Known rows, with every way that one mark hangs from another
z_245(z_909(z_116 z_614 z_647 z_811(z_787(z_700 z_982)))): [-3.43 -1.04 -0.71 -0.37  0.25  1.90  0.09  0.41 -0.45 -1.51  0.02 -0.28
 -0.32 -2.34  0.31  0.13 -1.43 -2.86  0.56  1.59  1.23 -0.35 -0.12 -1.54
 -0.66  0.29 -0.11 -0.09 -0.56 -0.49 -0.30  2.05 -0.07 -0.65  2.28  0.50
  1.72  0.11]
z_245(z_909(z_614)): [ 3.27  3.14 -2.08 -0.13 -1.03 -0.77 -0.79  0.20 -0.08  1.77 -1.09 -2.15
 -0.08  0.28  0.82 -0.42  0.04  1.82  0.77 -2.65  0.41 -0.59  1.63 -1.93
 -0.15 -1.68  0.99  0.36 -0.11  0.29  0.82  0.56 -0.95 -0.13  0.06  0.58
 -2.37  0.72]
z_787(z_700 z_982): [ 7.58  0.33 -1.50  0.03 -1.01 -0.31  0.97 -0.12 -1.41  1.18 -0.31 -2.04
  0.27 -0.28 -0.25 -0.17 -0.43  0.91 -0.70 -0.46  0.08 -0.42 -0.17  0.30
  0.14 -0.22  2.47  0.35 -1.36  0.07 -0.10 -0.29  0.48 -1.60  0.33  0.17
 -0.59  1.32]
z_811(z_909(z_116 z_614)): [ 1.87  2.54 -1.96 -0.06 -1.68 -1.67 -1.59 -0.28  0.62  1.01  0.07 -1.30
  0.04  0.16  0.45 -1.12  0.10  1.05  0.55 -3.25 -1.28  0.03  1.02 -1.38
 -0.06 -0.94 -1.58  0.29  0.72 -0.43  0.52  0.62 -0.96 -0.22  0.52  0.82
 -0.98  0.39]
z_245(z_909(z_614 z_647)): [ 0.99  1.92 -1.51  0.01  0.68 -0.36  0.39 -0.06 -0.02  0.82 -1.41 -1.70
 -0.06  0.39  1.03 -0.70  0.88  0.94  1.29  0.73  0.42 -0.49  0.89 -1.32
  0.20 -1.02  0.73 -0.32 -0.43  0.17  0.37  0.55 -0.61 -0.04 -1.20  0.43
 -2.05  0.39]
z_811(z_787(z_700 z_982) z_909): [ 2.86  0.46 -1.99 -0.47 -1.19  0.32 -0.83 -0.54 -0.98 -0.15  0.66 -2.11
  0.56 -1.79 -0.01 -0.35 -0.96  1.06 -1.05 -0.11 -0.47 -0.10  0.26 -1.89
 -0.53 -0.30 -0.97  0.87  0.08 -0.51 -0.69 -1.02  0.80 -1.54  2.72  1.05
 -0.27  0.87]
z_614(z_909(z_116)): [ 4.37  1.22  0.91  0.15 -0.43 -0.38 -0.34  0.90 -0.10  1.56 -0.92  1.03
 -0.17  0.66 -0.68 -0.81 -0.34  1.71 -0.74 -2.57 -1.62  0.28  0.37  0.92
  0.42 -0.93  0.09  0.09  0.26  0.36  0.92 -0.53 -1.20 -1.50 -1.70 -0.28
 -1.20 -0.65]
z_982(z_787): [ 4.24  0.87 -0.79  0.28 -1.54 -1.44  0.29  0.18 -0.68  2.31 -0.14 -0.86
  0.41  1.55  0.38  0.41  0.49  3.37 -0.55 -2.31 -2.18 -0.59  2.32 -1.11
  0.00 -1.28  2.03 -1.22  0.56  0.14  0.65 -0.84  0.22  0.11 -0.04 -0.21
 -2.27  1.26]
z_909(z_245 z_614 z_811): [ 1.87  1.76 -1.23  0.24 -1.81 -1.54 -0.55 -0.87  0.49  1.13  0.44 -1.08
  0.11  1.80 -0.02  0.91  0.81  1.56  0.73 -2.08  0.08 -0.09  0.79 -0.05
  0.08  0.09  1.40  0.13 -0.52  0.29  0.40  0.01  0.09  1.73 -0.29 -0.06
 -0.64  0.81]
z_614(z_909(z_116 z_245 z_811(z_787(z_700 z_982)))): [ 0.51 -1.60  1.65 -0.37 -0.55  1.14 -0.30  0.83 -0.78 -1.35  1.24  1.60
  0.04 -0.85 -0.91  1.18 -1.88 -1.07 -1.05 -1.29  0.20  0.30 -1.77  1.33
 -0.26  0.58 -0.64  0.84 -0.23 -0.06 -0.20 -0.37  0.26 -1.73  1.62 -0.49
  1.63 -0.49]
z_909(z_116 z_245 z_614 z_647 z_811(z_787(z_700))): [-3.54 -1.98  0.87  0.21 -0.85  1.05 -0.21 -0.17  0.35 -0.78  1.35  0.16
  0.03  1.80  0.64  1.37 -0.57 -1.62  0.92 -0.15  1.12 -0.11  0.92  0.26
 -0.48  1.24 -0.12  0.40  0.13  0.14  0.00 -0.24  0.82  1.74  1.53 -0.55
  1.55  1.24]
z_982(z_787(z_700)): [ 4.88 -0.21 -0.02  0.36 -1.96 -0.35  0.23  0.53 -1.08  2.08  0.30 -2.03
  0.53  1.80  0.31  0.83 -0.45  3.07 -0.57 -2.53 -2.09 -0.72  2.17 -1.57
 -0.38 -0.97  2.71 -0.76 -0.69  0.18  0.77 -1.59  0.98 -0.68  1.47 -0.22
 -1.33  1.98]
z_614(z_909(z_116 z_245 z_647 z_811(z_787(z_700)))): [-2.97 -2.73  3.11  0.24  0.82  1.72  0.02  0.51 -0.04 -1.05  0.81  1.87
 -0.09  1.64 -0.43  0.86 -0.82 -0.41 -0.31  0.07  0.15  0.54 -1.10  0.86
 -0.26  0.95 -1.13  0.42 -0.23  0.36  0.18 -1.79  0.38 -0.58  0.72 -0.81
  1.61 -0.44]
z_614(z_909): [ 5.49  1.85  0.53  0.13 -0.33 -0.51 -0.44  0.38 -0.41  1.84 -1.08 -0.70
  0.09  0.80 -0.65 -0.66 -0.05  3.16 -0.70 -1.45 -2.05  0.21  0.81  0.82
  0.38 -1.38  0.78  0.09 -0.15  0.46  0.80 -1.36 -0.64 -1.45 -1.83 -0.09
 -1.96 -0.54]
z_245(z_909(z_647)): [ 1.11  1.49 -1.10  0.23  1.62 -0.34  0.63 -0.05 -0.20  1.45 -1.67 -0.30
 -0.11  0.54  0.32 -0.84  0.90  2.28  0.11  0.65  1.02 -0.48  0.36 -1.76
  0.31 -1.06  1.25 -0.10 -0.47  0.40  0.05 -0.08 -0.57 -0.76 -1.09  0.22
 -2.22 -0.14]
z_700(z_787(z_982)): [ 6.02  0.44 -2.36 -0.12 -0.16 -1.32  2.16 -0.12 -0.37  1.22 -0.56 -1.75
  0.50 -3.17  0.00  0.48  1.08  0.65 -0.98 -0.50  2.05 -0.63 -1.19 -0.99
  0.10 -0.39  1.87 -0.70 -0.42 -0.09  0.15  0.28 -0.83  0.20 -1.42 -0.03
 -1.69 -0.55]
z_787(z_700): [ 6.33  0.78 -0.43  0.42 -1.54 -0.13 -0.24 -0.04 -0.53  2.19 -0.42 -2.13
  0.23  1.67 -0.38  0.09 -0.25  2.74 -0.51 -2.09 -0.28 -0.31  1.56 -0.51
 -0.13 -0.53  2.16  0.59 -1.01  0.59  0.70 -1.74  0.40 -1.04  0.54 -0.05
 -1.30  1.56]

Rows
[-1.22  1.35 -1.12 -0.26 -2.00  1.98 -2.31  0.36 -0.42  0.48  0.30 -2.37
  0.05  0.36  0.28  0.49 -1.69  1.79  0.06 -1.27  0.14 -0.16  3.06 -3.13
 -1.36 -0.67  0.56  0.48 -0.61  0.11  0.78 -0.30  0.04 -0.71  3.54  0.51
  0.00  1.12]  z_245(z_909(z_614 z_811(z_787(z_700))))
[-2.61 -2.40  0.17 -0.17 -0.37  0.70  1.00 -0.08 -0.07 -1.94  1.26  0.19
  0.04 -0.82  0.47  1.23 -0.55 -3.83  0.69  1.49  1.60 -0.28 -1.05  0.94
 -0.22  1.51  0.07  0.37 -0.45 -0.32 -0.69  0.99  1.13  1.46  1.63 -0.30
  2.10  0.94]  z_909(z_116 z_245 z_614 z_647 z_811(z_787(z_700 z_982)))
[-3.02  0.21 -0.72  0.03  0.48 -0.17 -0.92 -0.42  0.83  0.20  0.00  0.49
  0.00  0.01  0.27 -1.57  0.38  0.63 -0.28  0.18 -0.19  0.23  0.37 -0.96
 -0.12 -0.21 -2.68 -0.16  1.72 -0.26 -0.36 -0.53 -0.39 -0.18  0.56  0.61
 -0.52 -0.14]  z_811(z_787 z_909(z_116 z_647))
[ 0.52  0.58  1.67  0.54  1.44 -0.02  0.11 -0.22  0.19  0.62 -1.40 -0.20
 -0.15  1.10 -1.12 -0.83  0.77  1.90 -0.77  1.13 -2.64  0.62 -0.34  0.80
  0.40 -0.16  1.13 -0.91 -1.24  0.27  0.44 -1.04 -0.15 -0.55 -2.93  0.01
 -0.10 -1.30]  z_614(z_909(z_647 z_811))
[-3.81 -0.58  2.26  0.15  1.16  1.08 -0.79  0.44  0.45 -0.29 -0.54  2.07
 -0.36 -0.03 -0.86 -0.86 -0.38  0.34 -0.71  0.51 -1.83  0.90  0.22  0.92
 -0.08  0.06 -1.09 -0.70  0.68  0.03  0.25 -0.50 -0.30 -0.43 -0.85 -0.23
  0.81 -1.50]  z_614(z_909(z_116 z_647 z_811(z_787)))
[-1.51 -1.09  2.67  0.40  1.62 -0.56  0.62  0.19  0.42 -0.10 -0.21  2.18
 -0.24  1.36 -1.03 -0.10  0.82  0.19 -0.07 -0.15 -0.27  0.53 -1.90  1.68
  0.61  0.28 -0.11 -0.05 -0.34  0.36  0.17 -0.49 -0.60 -0.41 -2.13 -0.68
  0.58 -1.61]  z_614(z_909(z_116 z_245 z_647 z_811))
[ 0.44  1.48 -2.06 -0.48 -1.70 -0.23 -0.86 -0.52 -0.02 -0.17  0.17 -1.59
  0.04 -1.84 -0.04  0.04 -0.31 -0.30 -0.34  0.97 -0.97  0.11  1.48  0.31
 -0.43  0.01  0.81 -0.50  0.34 -0.37 -0.40  1.26  0.45  1.15  0.78  0.48
  0.03  0.55]  z_909(z_614 z_811(z_787(z_982)))
[-4.89 -0.47  0.05  0.10 -0.37 -0.09 -0.39 -0.41  1.05 -0.56  0.87  1.12
 -0.16  1.08  0.57  0.73  0.37 -1.60  0.96  0.34  1.30  0.03  0.50  0.47
 -0.05  0.86 -0.80 -0.11  1.21  0.09 -0.23  0.60  0.23  2.56  0.52 -0.48
  0.64  0.54]  z_909(z_116 z_245 z_614 z_647 z_811(z_787))
[-1.57 -1.43 -1.19 -0.53  0.05  0.00  0.46 -0.34 -0.08 -2.18  1.61 -0.35
  0.45 -1.10  1.39  0.26 -0.31 -3.68  0.99  1.31  1.46 -0.44 -1.70 -0.52
 -0.07  0.71 -2.51  1.08  0.44 -0.84 -0.91  0.21  0.84  0.66  2.21  0.54
  0.97  0.85]  z_811(z_787(z_700 z_982) z_909(z_116 z_245 z_614 z_647))
[-2.31 -1.05  1.70 -0.25  1.61  0.80  0.48  0.44 -0.15 -1.58 -0.49  1.82
 -0.33 -2.11 -0.78 -0.61 -0.48 -1.37 -1.04  2.51 -1.44  0.65 -1.57  1.59
  0.27  0.27 -0.73 -0.86  0.34 -0.32 -0.43  0.77 -0.35 -0.85 -1.04 -0.18
  1.33 -1.68]  z_614(z_909(z_116 z_647 z_811(z_787(z_982))))
[-4.92 -0.79  0.37 -0.04 -0.42  2.11 -0.94  0.55  0.10 -0.58 -0.05 -0.46
 -0.33 -0.10  0.51  0.20 -1.41 -1.31  0.79  0.24  0.63 -0.18  1.39 -2.53
 -0.87  0.10 -0.37 -0.10 -0.38 -0.13  0.38  0.68 -0.20 -0.41  2.34  0.21
  1.35  0.56]  z_245(z_909(z_116 z_614 z_647 z_811(z_787(z_700))))
[-1.23 -2.86  2.37 -0.16  1.38  1.55  0.83  0.47 -0.61 -2.14  0.80  1.72
 -0.06 -0.91 -0.63  0.65 -0.93 -2.14 -0.55  1.57  0.61  0.30 -2.39  1.67
  0.04  1.14 -0.82  0.49 -0.54 -0.14 -0.62 -0.40  0.63 -0.92  0.37 -0.51
  2.34 -0.85]  z_614(z_909(z_116 z_245 z_647 z_811(z_787(z_700 z_982))))
[-5.03 -0.34 -0.71 -0.37  1.61  1.04  0.12  0.33 -0.11 -0.84 -0.73  1.76
 -0.50 -2.72 -0.31 -0.60 -0.30 -1.04 -0.55  1.66  1.66  0.01 -1.29 -1.27
 -0.13  0.10 -0.07 -0.44  0.47 -0.32 -0.78  2.19 -0.56 -0.82  0.94  0.35
  0.86 -1.20]  z_245(z_909(z_116 z_647 z_811(z_787(z_982))))
[-2.02  1.05 -0.59 -0.12 -2.53  0.17 -1.87  0.05  0.77  0.79  0.31  0.01
 -0.22  0.20  0.02  0.10 -0.68 -0.06  0.06 -2.17 -0.81  0.38  2.92 -0.21
 -0.71 -0.19 -0.22 -0.40  0.91  0.00  0.70  0.80 -0.37  1.55  1.09  0.07
  0.29  0.65]  z_909(z_116 z_614 z_811(z_787))
[ 1.78  0.60 -0.32  0.28 -0.33 -1.13  0.87 -0.12  0.69  0.95 -0.73 -0.48
 -0.22  0.90  0.76 -0.64  0.99 -0.98  1.31 -0.13 -0.36 -0.39  1.55  0.74
  0.44 -0.12  0.43 -0.61  0.20  0.05  0.40  0.94 -0.58  1.29 -1.63 -0.14
 -0.65  0.89]  z_909(z_116 z_614 z_647)
[-2.84  1.06 -0.27  0.25  0.68 -0.08 -0.27  0.17  0.59  0.45 -0.99  0.12
 -0.59  0.10  0.17 -0.64  0.54 -0.87  0.87 -0.29  0.55 -0.20  0.23 -1.85
 -0.09 -0.41  0.82 -0.65 -0.42  0.00  0.54  1.81 -0.94 -0.17 -0.54  0.34
  0.24 -0.58]  z_245(z_909(z_116 z_614 z_647 z_811))
[-0.87  0.03  0.11  0.07 -3.06  1.26 -1.64  0.31  0.24  0.26  0.76 -1.29
 -0.13  0.59  0.04  0.45 -1.78  0.05 -0.01 -2.08 -0.99  0.18  2.49 -0.74
 -1.07  0.09  0.31  0.08  0.12  0.01  0.81  0.04  0.36  0.43  2.71  0.11
  1.23  1.51]  z_909(z_116 z_614 z_811(z_787(z_700)))
[-3.66 -1.27  2.38  0.06  1.26  0.80 -0.20  0.26  0.52 -0.86  0.29  2.83
 -0.17  0.99 -0.55  0.35  0.02  0.51 -0.24  0.14  0.18  0.66 -0.59  1.40
  0.18  0.51 -1.81  0.06  0.66  0.34 -0.07 -0.76 -0.34  0.31 -0.55 -0.70
  0.91 -1.44]  z_614(z_909(z_116 z_245 z_647 z_811(z_787)))
[-1.09  0.03 -1.77 -0.50  1.20 -1.02  0.70 -1.18 -0.14 -1.22  0.67  0.01
  0.44 -1.62  0.65 -0.27  1.22 -0.11 -0.16  2.35  1.87 -0.17 -1.92 -0.05
  0.35  0.44 -1.95  0.63  1.01 -0.39 -1.68 -0.50  0.67  0.72  0.19  0.62
 -0.99 -0.25]  z_811(z_787(z_982) z_909(z_245 z_647))
[ 1.74 -0.64  1.88  0.31  1.80 -0.75  1.29  0.40  0.01  0.17 -0.35  1.99
  0.00  1.53 -0.06 -0.09  0.91 -0.11  0.40 -0.38  0.45 -0.01 -1.26  1.90
  0.91 -0.04 -0.64  0.30  0.28  0.62  0.17 -0.71 -0.56 -0.22 -2.56 -0.84
 -0.74 -1.05]  z_614(z_909(z_116 z_245 z_647))
[-1.65 -0.18  0.02  0.53 -0.02 -1.05  0.55 -0.40  0.99  0.09  0.07  0.49
 -0.18  1.80  0.08  0.46  1.34 -1.53  1.15 -0.07  0.97 -0.09 -0.26  0.73
  0.33  0.72  0.61 -0.12 -0.14  0.18  0.03  1.05 -0.05  2.19 -1.04 -0.41
  0.70  0.11]  z_909(z_116 z_245 z_614 z_647 z_811)
[ 1.28  1.69 -1.94 -0.04 -1.51 -2.29 -1.02 -0.45  0.69  0.95  0.97 -0.54
  0.20  0.40  0.57 -0.22  0.73  0.49  0.94 -3.76  0.49 -0.33 -0.25 -1.05
  0.16 -0.37 -1.57  1.02  0.68 -0.09  0.20  0.29 -0.65  0.73  0.51  0.43
 -0.95  0.48]  z_811(z_909(z_116 z_245 z_614))
[ 0.07  0.01  1.73  0.49  1.69 -0.46  0.57 -0.30  0.21 -0.03 -0.37  0.51
  0.04  1.82 -0.94 -0.01  1.39  1.55 -0.17  1.00 -0.91  0.40 -1.53  1.31
  0.62  0.31  0.68 -0.17 -0.77  0.49  0.06 -1.37  0.15 -0.06 -2.50 -0.40
 -0.23 -1.35]  z_614(z_909(z_245 z_647 z_811))
[-0.80 -2.45  2.52 -0.08  0.97  1.85  0.38  0.70 -0.56 -1.76 -0.04  1.01
 -0.20 -1.43 -0.80 -0.19 -1.25 -2.05 -1.07  1.91 -1.36  0.53 -1.32  1.26
 -0.25  0.72 -0.29 -0.18 -0.75 -0.30 -0.19 -0.20  0.27 -1.79  0.40 -0.16
  2.26 -0.76]  z_614(z_909(z_116 z_647 z_811(z_787(z_700 z_982))))
[-4.28  0.21 -1.24 -0.52  0.73  0.74 -0.09  0.18  0.05 -1.24 -0.52  0.53
 -0.47 -2.72  0.51 -0.42 -0.52 -2.40  0.51  2.29  0.83 -0.20 -0.54 -0.86
 -0.23 -0.02 -0.35 -0.52  0.34 -0.66 -0.53  2.72 -0.59  0.42  0.70  0.55
  0.85 -0.66]  z_245(z_909(z_116 z_614 z_647 z_811(z_787(z_982))))
[ 2.54  0.15  1.17  0.28  1.86 -0.87  1.22 -0.09 -0.38  0.62 -0.54  0.50
  0.19  1.92  0.00 -0.05  1.19  1.40  0.16  0.49  0.13  0.01 -0.97  1.81
  0.96 -0.22  0.34  0.21 -0.37  0.62  0.06 -1.81 -0.22 -0.13 -2.88 -0.50
 -1.71 -0.71]  z_614(z_909(z_245 z_647))
[-0.09 -0.65 -1.51 -0.55  0.03 -0.21  0.32 -0.82 -0.34 -1.95  1.27 -2.30
  0.75 -0.98  1.52  0.45  0.29 -2.06  0.85  2.45  1.15 -0.56 -0.81 -0.60
 -0.15  0.55 -1.98  0.90 -0.11 -0.69 -1.07 -0.62  1.33  0.69  1.92  0.78
  0.16  1.18]  z_811(z_787(z_700 z_982) z_909(z_245 z_614 z_647))
[ 0.83 -0.55 -0.02  0.48  1.00 -1.32  1.29 -0.22  0.39  0.96 -0.30  1.70
 -0.05  1.74  0.40  0.00  1.46 -0.40  0.50 -0.90  2.07 -0.28 -0.75  1.32
  0.77  0.39  0.54  0.32  0.26  0.58 -0.14 -0.23  0.08  1.06 -1.71 -0.85
 -0.77  0.34]  z_909(z_116 z_245 z_647)
[ 3.66  0.65  1.37  0.02  0.08 -1.07  0.09  0.67  0.06  1.13  0.01  2.05
 -0.03  1.47 -0.41  0.42  0.09  1.46 -0.21 -3.19  0.40  0.10 -0.71  1.60
  0.61 -0.71 -0.25  0.88  0.36  0.72  0.61 -0.84 -0.97 -0.89 -1.71 -0.73
 -1.20 -0.72]  z_614(z_909(z_116 z_245))
[ 0.17  1.08 -0.47  0.52 -0.24 -0.75  0.30 -0.92  0.51  0.86 -0.90 -1.98
 -0.09  1.17 -0.10 -0.30  1.31  0.70  0.73  1.70 -1.49  0.09  0.85 -0.19
  0.04  0.16  1.52 -0.98 -0.73 -0.05  0.30  0.40  0.38  1.79 -1.66  0.21
 -0.32  0.56]  z_909(z_614 z_647 z_811)
[-2.07 -1.03  1.07 -0.37  1.81  0.21  0.75 -0.21 -0.35 -1.60  0.25  1.17
  0.10 -0.87 -0.61  0.18  0.42 -0.11 -0.65  3.11  0.06  0.42 -1.78  1.74
  0.44  0.61 -0.29 -0.29 -0.14 -0.11 -0.93 -0.35  0.47  0.15 -1.28 -0.27
  0.45 -1.35]  z_614(z_909(z_245 z_647 z_811(z_787(z_982))))
[-0.12  0.40  0.92 -0.45 -0.22  0.56 -0.68  0.62 -0.27 -0.51  0.01  1.75
 -0.32 -2.30 -1.29 -0.55 -1.30  0.00 -1.48 -0.09 -1.51  0.65 -0.21  1.11
 -0.03 -0.29 -0.36 -0.41  0.60 -0.30 -0.07  0.73 -0.58 -1.48  0.13 -0.04
  1.06 -1.46]  z_614(z_909(z_116 z_811(z_787(z_982))))
[-2.23 -0.16 -1.91 -0.63  0.48 -1.15  0.42 -0.62  0.30 -1.73  1.18  0.32
  0.25 -1.67  1.36 -0.18  0.72 -3.02  1.18  1.16  1.42 -0.35 -1.41 -0.06
  0.31  0.45 -2.86  0.57  1.40 -0.76 -1.20  1.30  0.20  1.49  0.64  0.62
  0.08  0.04]  z_811(z_787(z_982) z_909(z_116 z_245 z_614 z_647))
[-0.57 -1.67 -0.15  0.07  0.35  1.35  0.68 -0.48 -0.93 -0.62  0.09 -1.11
  0.10 -0.88 -0.66  0.13 -0.55  0.15 -0.95  3.12 -0.18  0.02  0.08 -0.01
 -0.34  0.93  1.35 -0.57 -1.01 -0.21 -0.69 -0.27  1.40 -0.31  1.07  0.39
  1.24  0.80]  z_909(z_647 z_811(z_787(z_700 z_982)))
